Known rows, with every way that one mark hangs from another
J60[J665[J167] J673 J980]: [ 0.28 -0.75  4.13 -1.98  2.54 -8.39 -2.96 -3.79 -5.45  4.02  3.63 -1.84
  2.86 -3.53  1.23  2.01 -2.84  4.11 -0.55 -1.04 -0.60 -5.19 -0.42 -4.51
 -2.04 -0.77 -4.68  1.56  0.15  1.72]
J368[J365 J980[J60]]: [ 0.97  2.00  3.44 -5.01  2.80 -1.05  0.06  0.11 -3.13  3.18  2.51  2.91
  6.42 -1.78 -1.48  1.61  0.56 -1.21  0.58  1.84 -0.29 -1.24  1.50 -2.76
 -1.48  0.18 -1.35 -5.65  3.06  1.82]
J996[J60]: [-1.04  2.95  4.27 -4.19  0.60 -3.36  2.01 -1.73 -2.92  4.12  1.25  2.46
  2.10 -4.38  0.33  0.89 -3.20 -1.62  0.16  3.40 -0.79 -1.16 -1.66 -4.80
 -0.72 -1.34 -2.44 -3.38  1.92  1.50]
J980[J60[J673]]: [ 0.00  0.86  2.26 -3.03  1.88 -2.89  0.36 -3.80 -3.46  3.51  1.24  2.37
  3.95 -2.56 -1.41  0.95 -3.81  1.63 -0.21  0.52 -0.88 -2.09  0.05 -3.04
 -1.86 -0.22 -3.27 -1.39  2.20  1.53]
J673[J60[J980]]: [-0.87  1.17  2.58 -3.77  3.39 -3.47  0.61 -1.71 -2.93  4.43  1.52  1.37
  2.96 -3.59 -0.36  0.35 -2.39  1.86  0.21  0.93 -0.29 -3.60  1.13 -3.19
 -1.67  1.56 -3.48 -3.19  1.48  0.66]
J804[J60[J665[J167] J673]]: [-0.14  0.32  4.24 -3.72  1.40 -8.15 -1.11 -3.14 -5.88  3.78  1.72 -0.49
  2.25 -3.44  0.02  1.14 -3.68 -0.17 -0.99 -0.71 -1.41 -4.27 -2.14 -5.28
 -0.94  0.58 -4.68 -0.09  1.08  2.28]
J167[J365[J368[J980[J60]]] J665]: [ 1.34  1.25  2.35 -6.46  1.32 -2.10  1.54 -2.39 -2.33  2.06  0.28  1.07
  6.98 -1.04 -2.41  0.25 -0.25 -1.46  1.34  0.46  1.57 -2.10  2.49 -1.05
  1.34  1.19  0.21 -4.61  5.36  3.96]
J60[J665[J167[J365]] J673]: [ 1.21  1.59  2.69 -2.86  2.28 -6.97 -0.82 -2.76 -4.15  4.35  1.43 -1.20
  3.23 -4.56  0.15  1.40 -1.60  1.60  0.04  0.35 -0.16 -4.18 -0.03 -2.78
 -0.85 -0.25 -3.78  1.17  1.84  3.18]
J996[J60[J665[J167[J365]] J673 J980]]: [ 0.97  0.79  4.47 -3.77  1.37 -7.74 -1.34 -2.22 -4.55  5.47  2.19 -1.10
  3.58 -4.64  0.53  2.94 -2.18  3.85  0.74  0.91  2.14 -5.91 -0.07 -4.80
 -1.96  0.40 -4.30  0.44  1.67  3.08]
J167[J365 J665]: [ 0.30  3.79  0.94 -5.45  0.04 -3.30  1.57 -1.28 -1.87  4.19 -0.47 -1.46
  3.53 -3.09 -1.17  1.36 -2.03 -1.10  0.64  1.21  0.67 -1.67 -0.47 -1.83
  1.01 -0.11 -0.55 -2.29  3.90  3.12]
J804[J60[J665[J167[J365]] J980]]: [ 0.09  0.17  3.40 -4.11  2.07 -7.60 -0.79 -1.13 -4.41  5.32 -0.12 -2.20
  2.59 -3.15 -0.22  1.07 -1.56  0.76  0.60 -1.30 -0.06 -6.63 -1.25 -4.24
 -0.43  2.17 -3.39 -1.94  2.40  2.45]
J665[J167[J365[J368[J980]]]]: [ 0.06  1.38  4.20 -3.31  3.26 -4.50  0.97 -2.89 -2.81  0.60  3.07  0.81
  4.77 -3.52 -0.39 -0.40  1.21 -2.05  1.51 -0.16 -0.60 -1.61  1.86 -1.43
  1.03  1.44 -0.77 -3.09  2.97  4.34]
J980[J60[J665[J167[J365]]]]: [ 2.16  0.82  1.22 -2.75  3.24 -4.25  0.30 -1.36 -3.47  5.27 -2.19  0.38
  4.01 -4.00 -0.50  0.00 -0.76  0.03  0.47  0.24 -1.52 -4.99  0.15 -2.34
 -0.81  0.47 -4.00 -1.88  4.23  1.83]
J368[J365]: [-0.64  3.55  3.83 -3.59  2.37 -2.63  0.47 -0.38 -2.95  3.72  2.61  1.69
  3.08 -3.31 -0.50  1.63 -0.56 -1.42 -0.33  1.83 -1.13 -0.70 -0.71 -3.34
 -0.45 -0.89 -1.62 -3.32  1.92  1.94]
J365[J368[J980[J60[J673]]]]: [ 0.26 -0.48  4.50 -3.88  2.61 -3.19  0.12 -4.92 -4.22  0.73  3.81  3.63
  6.10 -1.13 -1.53  0.35 -2.08  0.70  0.15  0.14  0.15 -1.86  2.45 -2.64
 -0.62  0.51 -1.81 -2.37  2.29  2.97]
J368[J365 J980[J60[J665]]]: [ 2.00  1.25  3.56 -5.34  2.92 -2.56 -1.23  0.51 -4.58  4.74  1.96  1.97
  6.63 -1.45 -0.77  1.96  0.25 -0.44 -0.08  2.33  0.10 -3.17  1.49 -3.29
 -1.29 -0.63 -2.14 -4.37  3.10  1.45]
J980[J60[J665]]: [ 0.81  0.52  2.22 -3.37  2.41 -3.34  0.30 -2.14 -4.18  5.33 -0.98  2.06
  3.42 -2.54 -0.02  0.37 -3.01  0.21 -0.63  1.58 -1.77 -3.95 -0.39 -3.46
 -0.83 -1.16 -3.63 -1.98  3.12  0.47]
J804[J60[J665[J167[J365[J368]]] J673 J980]]: [-0.26 -1.02  5.24 -3.23  2.37 -9.01 -1.25 -4.21 -5.67  3.46  2.32 -0.93
  3.34 -2.40 -0.88  1.25 -1.97  2.27 -0.10 -2.63  1.33 -6.48  0.18 -4.00
  0.20  2.85 -3.70  0.23  1.92  4.32]

Rows
[ 1.89 -0.46  3.14 -2.08  3.57 -5.89 -0.39 -4.17 -4.57  3.31  0.24  1.61
  4.86 -3.28 -1.24  0.19 -1.26  1.64  0.02 -1.04 -0.21 -5.09  1.56 -2.09
 -0.08  1.03 -4.05  0.33  3.70  3.64] -> J980[J60[J665[J167[J365[J368]]] J673]]
[ 0.36 -0.81  4.64 -1.85  3.21 -8.13 -1.76 -4.54 -4.94  3.12  3.39 -1.13
  3.78 -3.00  0.08  1.49 -1.29  3.89  0.06 -1.72  1.05 -5.83  1.63 -2.68
 -0.34  0.94 -3.61  1.77  1.76  4.02] -> J60[J665[J167[J365[J368]]] J673 J980]
[ 0.67  0.17  3.23 -2.68  4.84 -6.36 -0.06 -2.17 -4.09  4.36  0.69  0.41
  3.74 -4.53 -0.12 -0.45  0.06  1.99  0.71 -0.57  0.32 -6.41  2.80 -2.30
 -0.17  2.83 -4.26 -1.39  2.88  2.92] -> J673[J60[J665[J167[J365[J368]]] J980]]
[ 1.28  0.18  3.14 -3.23  3.89 -3.01  0.96 -2.57 -2.77  1.25  0.96  2.33
  6.12 -2.75 -1.30 -0.99  1.17 -1.49  1.78 -0.45 -0.83 -2.42  2.47 -1.21
  0.17  2.03 -1.71 -4.37  4.33  3.75] -> J665[J167[J365[J368[J980[J60]]]]]
[ 0.33  2.32  3.19 -6.42  0.55 -3.64  1.32 -2.54 -2.40  1.49  2.21 -0.35
  5.79 -1.73 -1.26  0.86 -0.31 -1.90  1.28  1.04  1.64 -1.25  1.77 -1.17
  2.11  0.62  1.03 -3.41  3.89  4.84] -> J167[J365[J368[J980]] J665]
[ 1.82 -0.24  3.75 -4.85  2.40 -4.06 -0.22 -4.02 -4.48  2.96  2.04  2.10
  6.79 -0.91 -1.55  1.09 -1.00  1.68  0.36  0.63  2.12 -4.69  3.36 -1.74
  0.12  0.76 -1.76 -1.19  3.22  4.07] -> J167[J365[J368[J980[J60[J665 J673]]]]]
[ 2.77  0.48  1.98 -4.36  3.06 -4.15 -0.47 -0.74 -3.56  4.02 -0.29 -0.04
  5.93 -3.20 -0.41  0.37  0.43 -0.30  1.51  0.75 -0.53 -4.68  1.40 -2.22
 -0.80  0.82 -2.89 -3.11  3.85  2.33] -> J368[J980[J60[J665[J167[J365]]]]]
[ 0.14 -0.26  4.09 -1.95  3.52 -7.03 -0.75 -3.07 -4.20  3.60  1.78 -0.96
  3.25 -3.47  0.42  0.23 -0.46  1.82  0.28 -1.14 -0.15 -5.57  1.03 -2.49
  0.47  0.98 -2.91 -0.09  2.57  3.32] -> J60[J665[J167[J365[J368]]] J980]
[ 1.71 -0.43  2.59 -2.10  3.03 -6.04 -1.50 -3.41 -5.15  4.05  0.78  0.85
  3.96 -3.68  0.09  0.88 -2.93  1.87 -0.69 -0.24 -1.83 -4.21 -0.27 -3.94
 -2.08 -0.66 -5.54  0.19  2.07  1.18] -> J980[J60[J665[J167] J673]]
[ 1.15  0.94  1.80 -3.43  4.09 -6.08 -0.56 -0.57 -3.69  5.89 -0.31 -0.97
  3.57 -5.13  0.11  0.37 -0.42  2.37  0.67  0.20 -0.04 -6.63  1.84 -2.68
 -1.57  2.22 -4.67 -1.56  2.46  1.81] -> J673[J60[J665[J167[J365]] J980]]
[ 1.25  1.19  5.58 -4.69  2.05 -6.12  0.58 -1.80 -4.32  2.52  2.33  1.38
  4.84 -4.15  0.60  0.38  0.51 -1.85  1.35  2.15  0.89 -3.76  1.42 -3.58
  0.61  0.28 -2.15 -2.89  3.12  4.36] -> J996[J60[J665[J167[J365[J368[J980]]]]]]
[-0.10 -0.36  3.72 -1.81  2.99 -7.24 -1.86 -2.26 -4.77  4.57  2.27 -1.65
  2.35 -3.89  1.62  1.11 -1.91  1.73 -0.24 -0.36 -1.86 -4.90 -0.86 -4.22
 -1.08 -0.84 -4.41 -0.32  1.10  0.88] -> J60[J665[J167] J980]
[ 0.50 -0.21  5.69 -3.21  2.07 -8.32 -1.09 -3.74 -4.86  3.86  3.01  0.27
  3.65 -4.28  0.19  1.87 -1.96  3.40  0.53  0.00  2.09 -5.82  0.75 -4.23
 -0.73  0.69 -3.92  0.63  1.79  4.18] -> J996[J60[J665[J167[J365[J368]]] J673 J980]]
[-0.48 -0.18  3.93 -3.10  1.60 -6.90 -2.16 -3.92 -5.15  4.77  3.64 -1.01
  3.04 -2.13  0.73  2.68 -4.05  4.41 -0.81  0.51  0.65 -4.90 -0.08 -4.14
 -1.61 -1.06 -3.46  1.36  0.09  1.42] -> J60[J665 J673 J980]
[ 1.52 -0.13  3.68 -3.34  3.50 -4.00  0.08 -3.86 -3.48  0.70  2.46  2.15
  6.69 -2.60 -1.89  0.05  0.23  0.55  1.46 -1.27  0.47 -2.63  2.86 -1.48
 -0.36  2.37 -2.25 -2.30  3.31  4.35] -> J665[J167[J365[J368[J980[J60[J673]]]]]]
[ 1.07  0.22  2.60 -3.18  1.97 -4.57 -0.76 -3.64 -4.78  4.94  0.65  1.73
  4.08 -2.13 -0.53  1.38 -4.09  2.24 -0.92  1.01 -0.51 -4.17  0.00 -3.53
 -1.54 -1.16 -4.35 -0.09  2.17  1.06] -> J980[J60[J665 J673]]
[ 0.47  0.78  3.59 -2.03  2.37 -7.61 -1.60 -3.58 -5.10  3.49  2.81 -0.60
  2.70 -4.24  1.05  1.26 -2.73  1.23 -0.67  0.25 -1.64 -3.35 -0.88 -4.31
 -1.15 -1.30 -4.63  1.35  0.70  1.93] -> J60[J665[J167] J673]
[ 0.13 -0.33  3.92 -4.16  1.56 -8.57 -1.54 -2.56 -5.17  4.84  1.48 -2.40
  3.15 -2.74 -0.63  2.11 -2.53  2.98  0.25 -1.99  1.14 -6.74 -0.72 -4.52
 -1.21  2.43 -4.04 -0.06  1.52  3.13] -> J804[J60[J665[J167[J365]] J673 J980]]
[ 0.84  0.05  3.06 -2.70  2.45 -7.81 -2.22 -2.83 -4.46  4.75  2.56 -2.48
  3.65 -3.59  0.20  2.30 -1.70  4.39  0.31 -0.83  0.83 -5.90  0.55 -3.27
 -1.59  0.44 -3.96  1.43  1.19  2.84] -> J60[J665[J167[J365]] J673 J980]
[ 3.03 -0.17  2.42 -4.34  2.76 -5.31 -1.29 -2.23 -4.36  3.73  1.33 -0.12
  6.39 -2.78 -0.90  1.58 -0.39  1.75  1.04  0.17  0.59 -4.92  2.08 -2.54
 -1.70  0.97 -3.45 -1.21  2.98  3.04] -> J368[J980[J60[J665[J167[J365]] J673]]]
[-0.51 -0.63  4.79 -3.27  2.54 -7.90 -0.31 -2.81 -4.67  3.89  0.88 -0.78
  2.75 -2.62 -0.39  0.16 -1.23  0.27  0.33 -2.13  0.20 -6.39 -0.19 -3.78
  0.79  2.54 -3.17 -1.76  2.78  3.65] -> J804[J60[J665[J167[J365[J368]]] J980]]
[ 1.18  1.70  3.94 -5.26  2.50 -2.10 -1.17 -1.21 -3.90  2.53  4.10  2.60
  6.89 -1.60 -1.98  2.65 -0.35  0.87  0.40  1.09  0.99 -1.54  1.72 -3.07
 -2.12  0.12 -1.82 -3.70  2.06  2.47] -> J368[J365 J980[J60[J673]]]
[ 2.54  1.05  3.69 -4.17  4.06 -4.14 -1.83  0.70 -4.87  3.79  2.03  1.12
  6.38 -2.79 -0.16  1.31  1.35 -1.00  0.21  0.98 -1.32 -3.37  1.11 -3.54
 -1.64 -0.20 -3.47 -3.97  2.98  1.70] -> J368[J365 J980[J60[J665[J167]]]]
[ 0.95  0.62  4.30 -3.51  3.14 -6.00 -0.21 -2.48 -4.15  2.03  2.63  0.10
  4.94 -3.23  0.53 -0.11  0.91 -1.37  0.91  0.46 -0.29 -3.69  1.98 -2.02
  1.05  0.56 -1.71 -1.58  2.91  4.20] -> J60[J665[J167[J365[J368[J980]]]]]
[ 2.16  1.04  3.91 -5.34  2.52 -3.79 -2.32 -0.89 -5.04  3.97  3.41  1.80
  7.05 -1.15 -1.09  3.12 -0.65  1.51 -0.27  1.72  1.26 -3.64  1.97 -3.67
 -1.93 -0.58 -2.82 -2.25  1.94  2.51] -> J368[J365 J980[J60[J665 J673]]]
[ 1.10  2.42  3.48 -4.09  1.61 -5.87  0.88 -0.73 -3.67  5.42 -0.37  0.28
  2.66 -5.68  0.88  1.02 -1.14 -0.91  0.87  2.61 -0.30 -4.06 -1.13 -4.27
 -0.65 -0.44 -3.52 -1.89  3.03  2.67] -> J996[J60[J665[J167[J365]]]]
[ 1.51 -1.17  4.34 -2.83  3.88 -5.23 -0.54 -2.99 -4.96  1.95  1.86  2.26
  5.46 -2.78  0.47 -0.79 -0.22 -1.24  0.09  0.05 -1.88 -3.62  1.80 -2.95
 -0.10  0.05 -3.52 -2.61  3.18  2.05] -> J365[J368[J980[J60[J665[J167]]]]]
